What can hang from each mark
C: U
U: C H R
T: W Z
H: D N Z
K: D H
R: M Q W
M: C
Z: K
B: H

Each row was made from one small tree. The marks that hang from a mark follow it in brackets, in alphabetical order. Every link used is in the known rows. Write each row's tree.
Known rows
C(U(R)): [ 16.9  -6.2  -9.8  22.1 -21.1   1.6  -5.3   4.2   6.0   7.6  -1.4  14.1
   0.2 -14.6  18.4  -9.3   1.3   7.6  15.7  10.6]
R(M(C(U(H(D Z)))) Q W): [ 12.8   0.4  19.5   9.8  31.7  -3.2 -24.5  13.4 -50.2  13.9  29.4  13.9
  -0.9 -27.5  26.5 -30.9 -58.8  42.0  -4.3  -1.3]
H(N Z): [ -3.7  -8.4  -1.4   8.1   7.1 -16.6 -10.4  14.9   6.6 -23.4 -18.3  -7.2
  -2.7 -18.1  10.9  12.2 -37.1  30.2  10.8  -9.1]
M(C(U(H(Z) R(Q W)))): [  9.9 -14.4   6.5   7.8   1.4  -9.7  -4.9   7.3  -7.2  -6.6  12.1  26.7
   1.5  -9.9  18.7  -0.6  -0.5  13.5   5.1  -6.3]
U(C H(N Z(K)) R(M Q)): [ 16.6 -48.3  24.3  22.6  18.1  -4.2 -12.6  45.3 -10.9 -29.1 -29.5  -3.9
  15.2 -16.9 -20.2 -14.1 -31.5  21.2 -25.8 -39.4]
T(Z(K)): [-12.1 -33.1   5.6  14.7  -6.3   4.0  -1.4  16.2 -31.7  15.4  14.5  -1.2
  -1.1  -8.7 -11.4  16.8  -6.5   0.3  12.8  -7.4]
Z(K(D H)): [-16.8  -6.3   2.5  32.7  -3.0 -12.2  16.0  12.4  -8.1  -8.5   1.1 -28.4
 -23.9 -38.7 -19.4  -2.5 -16.6 -14.0 -13.9   5.1]
B(H(N Z(K(D)))): [ -1.3 -19.3   6.9   3.6 -12.6   9.0  -0.5  18.9   6.4 -24.7 -22.1 -16.0
 -20.0 -19.5  -3.8   9.7 -33.3  11.3  11.2  10.2]
M(C(U(H))): [  4.5 -11.9   1.4   9.1   5.0  -7.2   9.9   6.7  10.0   4.5  13.9  24.1
  -0.7  -8.1   6.3  -3.9  18.4  -1.6   6.6  -2.0]
M(C(U(R(Q W)))): [ 7.5 -3.3  3.3  7.2  0.9 -6.6 -5.1  2.3 -7.7  2.4 21.3 29.5  1.2 -7.3
 25.9 -3.9  0.0 13.1  5.9  5.6]
H(D N Z): [ -4.5 -24.3 -13.2  16.9   5.0 -29.6 -14.5  15.5  19.5 -14.9 -25.8 -14.8
 -10.5 -32.4  15.1  26.4 -52.0  33.3   7.2 -16.3]
B(H(N Z)): [  2.3 -11.0   4.7  -8.6  -9.2  13.2  -5.3  13.5   7.3 -26.9 -24.3  -7.6
  -8.6  -6.9   0.6   9.7 -26.1  11.3  14.4   7.0]
R(M(C(U)) Q W): [ 11.2  15.6  21.4   6.7  32.0   4.0 -23.1   9.9 -54.7  18.7  38.7  19.1
   2.1 -20.0  28.8 -39.2 -51.7  38.9  -4.2  10.5]
M(C(U(H(Z)))): [  5.4 -16.9  -0.1   7.3   5.0  -9.2   8.3   5.9   7.9   0.5  12.9  23.7
  -2.3 -11.0   9.5  -0.7  13.1   3.8  10.7  -5.7]
U(C H(N) R(M Q)): [ 17.6 -30.6  24.5  19.4  24.4  -1.6 -12.2  43.7   1.6 -21.3 -34.3   3.7
  21.7  -4.6 -21.8 -23.1 -17.5   9.8 -35.4 -34.9]
T(Z(K(D))): [-13.9 -34.4   4.6  22.8  -2.1  -5.3   2.0  18.3 -20.9  18.2   8.7  -3.4
 -12.3 -17.7 -11.1  14.0 -10.3  -1.0   6.5  -6.2]
K(D H): [-15.4  13.2  -4.1  26.8  14.3 -23.2  15.1   6.9  13.2 -13.1 -16.9 -20.3
 -23.5 -36.7 -12.8  -9.5 -10.9 -22.1 -24.7   0.4]
U(C H(D N Z(K)) R): [ 13.2 -62.5  -0.2  24.4  -3.6 -24.0  -4.8  39.1  23.9 -36.3 -49.4 -13.9
   6.9 -16.8 -19.3  22.6 -10.0  11.6 -24.8 -42.5]
Z(K(D H(N))): [-20.0  -2.8   3.7  39.6   0.6 -16.9  12.7  20.8  -2.1 -14.0  -6.8 -31.5
 -22.7 -43.6 -18.3  -0.9 -27.9  -6.9 -14.2   5.9]
T(W Z(K)): [-16.1 -33.3  -3.8  19.9  -8.3  -3.9 -14.1  23.9 -57.9  15.7  24.2  11.5
   8.7   1.7 -26.6  33.7 -11.7   7.0   6.5  11.1]
C(U(H)): [  8.9  -7.0  -3.9  26.6  -9.7   4.7   1.1   9.6  10.3   8.6  -5.5   6.4
  -1.3 -19.1  -0.3 -15.3   5.1  -2.2  11.1   2.7]
C(U(H(D N Z) R(Q W))): [ 13.4 -15.3  -0.8  35.9 -12.2 -10.5 -24.9  18.9  -2.0  -8.9 -18.9   3.2
  -1.4 -33.9  20.5  -2.2 -40.3  27.4   6.7  -6.6]

Write each row's tree
[ 22.4 -11.2  13.3   1.7  18.2   2.0 -21.3  18.9 -28.1  -6.7  -4.5   9.1
  16.7   2.1   7.9 -23.4 -20.7  23.1 -30.1 -12.0] | U(C R(M Q W))
[-15.9  -1.5 -11.7  21.8   9.0 -24.4  -1.9  13.7   4.9 -29.0 -22.2 -25.7
  -8.2 -41.8  -3.2  15.0 -39.4   4.2  -5.9 -13.7] | K(H(D N Z))
[ 23.7  -4.8   8.3  27.3  -6.2   4.6 -16.7  17.0 -19.5   5.7  -1.8  10.9
   4.8 -21.5  12.7 -27.2 -23.0  18.7   3.3   1.4] | C(U(H R(M Q W)))
[-18.2 -25.0   4.0  19.8  -3.6   2.4   2.6  17.4 -35.9   6.0  12.2  -8.7
  -1.5 -18.2 -18.6  15.1  -8.1  -9.0   7.6  -8.4] | T(Z(K(H)))
[ 18.0  -8.4   3.8   3.5  20.7  -3.2   8.1  12.5 -11.4  21.6  24.8  19.8
  -0.1 -12.5  10.9 -27.2  -6.8  17.3   8.4   4.9] | R(M(C(U)))
[ 25.4 -23.5  22.6   7.2  19.8   0.5 -17.6  31.1 -23.2 -17.8 -21.9   3.7
  20.7   2.4 -12.9 -23.5 -12.3  13.6 -39.8 -29.3] | U(C H R(M Q W))
[ 17.5 -18.7  -3.8  30.1 -16.8  -7.8  -7.4  20.2  12.7 -11.6 -22.1   7.3
   1.9 -23.2   9.3  -3.6 -10.7  15.7  14.3  -6.0] | C(U(H(N Z) R))
[ 20.6 -18.7  24.9  17.2  24.8  -6.3 -22.0  43.4 -14.6 -26.2 -32.9  -0.4
  22.3  -4.5 -11.7 -21.7 -28.7  24.0 -40.5 -28.5] | U(C H(N) R(M Q W))
[ -2.6 -26.7  -1.3  12.1  -5.0 -13.2   3.2   4.8  -7.2  -8.2   0.8 -13.4
 -21.1 -25.6   2.7   9.4 -23.5  14.8   7.3  -5.3] | H(Z(K(D)))
[-17.5 -34.6  -4.8  28.2  -3.8 -13.4 -10.8  26.1 -47.1  18.6  18.3   9.2
  -2.6  -7.1 -25.8  30.6 -15.5   5.3  -0.4  12.1] | T(W Z(K(D)))
[ -8.9 -35.8  -8.9  26.5  -4.1 -26.8 -10.7  21.1   7.1 -14.5 -16.8 -24.7
 -15.4 -41.4   8.1  29.3 -58.4  34.0   9.6 -12.8] | H(D N Z(K))
[ 12.1 -15.1   5.0  33.3 -11.5  -0.6 -16.5  18.6   2.6  -9.6 -16.3   9.4
   2.2 -26.8  11.3 -10.4 -25.2  16.1  12.0  -7.7] | C(U(H(N Z) R(Q)))
[-11.0  -6.0 -13.4  12.2   3.8 -17.3   2.6   1.3  -3.5 -20.5 -11.1 -21.6
  -9.7 -34.7  -4.6  13.4 -23.1  -5.9  -5.4 -14.7] | K(H(D Z))
[ 13.1   6.2  23.6   6.6  32.4   1.3 -23.0  12.8 -54.9  11.0  31.9  16.6
   1.7 -22.4  25.0 -35.9 -53.8  40.8  -3.5   1.1] | R(M(C(U(H(Z)))) Q W)
[ 20.4 -18.5  28.6   7.8  17.1 -18.2 -24.4  33.1 -31.8 -32.3 -16.0   6.1
  11.0 -12.9   8.2  -5.1 -49.9  41.5 -13.8 -26.7] | U(H(N Z) R(M(C) Q W))
[-22.2 -25.6  -5.0  24.9  -5.6  -6.0 -10.4  25.0 -62.1   6.9  22.3   4.0
   8.3  -7.6 -33.4  32.2 -13.1  -2.1   0.9   9.9] | T(W Z(K(H)))
[  4.3 -37.7  -3.2  12.4  12.6  -8.5   5.1  21.3  28.4  -7.9 -32.0  -8.0
   6.3  -4.4 -28.1   3.6  17.1 -14.7 -31.4 -33.1] | U(C H(D))
[ 19.2 -13.3  -3.3  -2.6  -1.9  -8.6 -10.9  12.2  -2.4 -19.7 -19.4   4.6
  14.3  12.2   5.9   3.4  11.3  11.8 -27.1  -9.8] | U(C R(W))
[-18.4  -9.6  -1.0  32.0  -6.4  -9.5   6.1  18.3 -11.0 -14.1  -1.4 -31.9
 -10.9 -38.4 -17.1   9.7 -29.9  -3.2  -6.5   0.3] | Z(K(H(D N)))
[ -9.2 -20.6   1.6  26.1   2.1 -23.0  -2.9  22.4   5.1 -20.3 -15.4 -19.4
 -19.0 -35.8   4.2  11.8 -47.1  29.7   6.4  -4.1] | H(N Z(K(D)))
[ 21.2   3.7   1.8  23.4  -6.7   5.8 -19.3   8.6 -23.0  13.5  10.0  14.3
   1.9 -21.4  27.0 -27.0 -28.9  25.4   9.9  13.8] | C(U(R(M Q W)))
[ 11.6 -28.7  20.1   5.8  -6.4  -2.3 -16.8  12.8 -13.8 -28.7 -21.4   4.1
   7.6  -4.0  -5.4   5.0 -18.0   6.2  -7.7 -32.4] | U(H(Z) R(Q))
[  7.9  -5.5  24.6  12.1  32.1  10.6  -7.9  14.4 -29.9  21.8  30.6  22.9
   2.8 -20.1   7.6 -41.2 -33.6  15.4   0.1  -4.4] | R(M(C(U(H))) Q)
[-17.9  -1.6   4.7  27.8  -5.5  -3.2   8.0  17.9 -17.7 -18.2   2.2 -27.7
  -6.6 -31.5 -19.3   3.2 -22.2  -4.3  -4.8   4.0] | Z(K(H(N)))
[ 24.4 -29.0  -6.4  33.8  -9.2 -13.7  -8.3  25.8  11.0  -0.2 -21.0   3.8
  -1.4 -33.7  11.0  -8.2 -26.4  24.0  12.9  -9.5] | C(U(H(D N Z) R(M)))
[  8.0 -19.9   8.7   4.7   5.7   6.2 -13.6  11.3  -0.5 -12.6 -12.7  12.1
  14.9   6.8  -1.8  -8.1   1.7  -1.2 -25.4 -18.9] | U(C R(Q))
[  3.6 -34.9  -2.8  -5.5 -22.3  13.4  -1.2   5.4  -0.9 -12.4 -11.4 -15.4
 -19.5 -16.5  -2.3  19.7 -24.4   3.7  14.3   3.4] | B(H(D Z(K)))
[ 24.1 -21.8  16.8  14.2   3.8 -13.6  -4.3  36.7   1.3 -21.4 -32.6  -2.1
  12.8  -4.6 -13.9  -6.8 -16.0  15.1 -12.7 -21.7] | U(H(N) R(M))
[  5.8 -23.2   3.6  17.0   3.0 -15.0  -3.7  13.5   9.4  -5.6   3.6  23.9
  -1.0 -18.5  16.2   4.4  -8.6  12.5   6.1 -11.5] | M(C(U(H(D N Z) R(Q))))
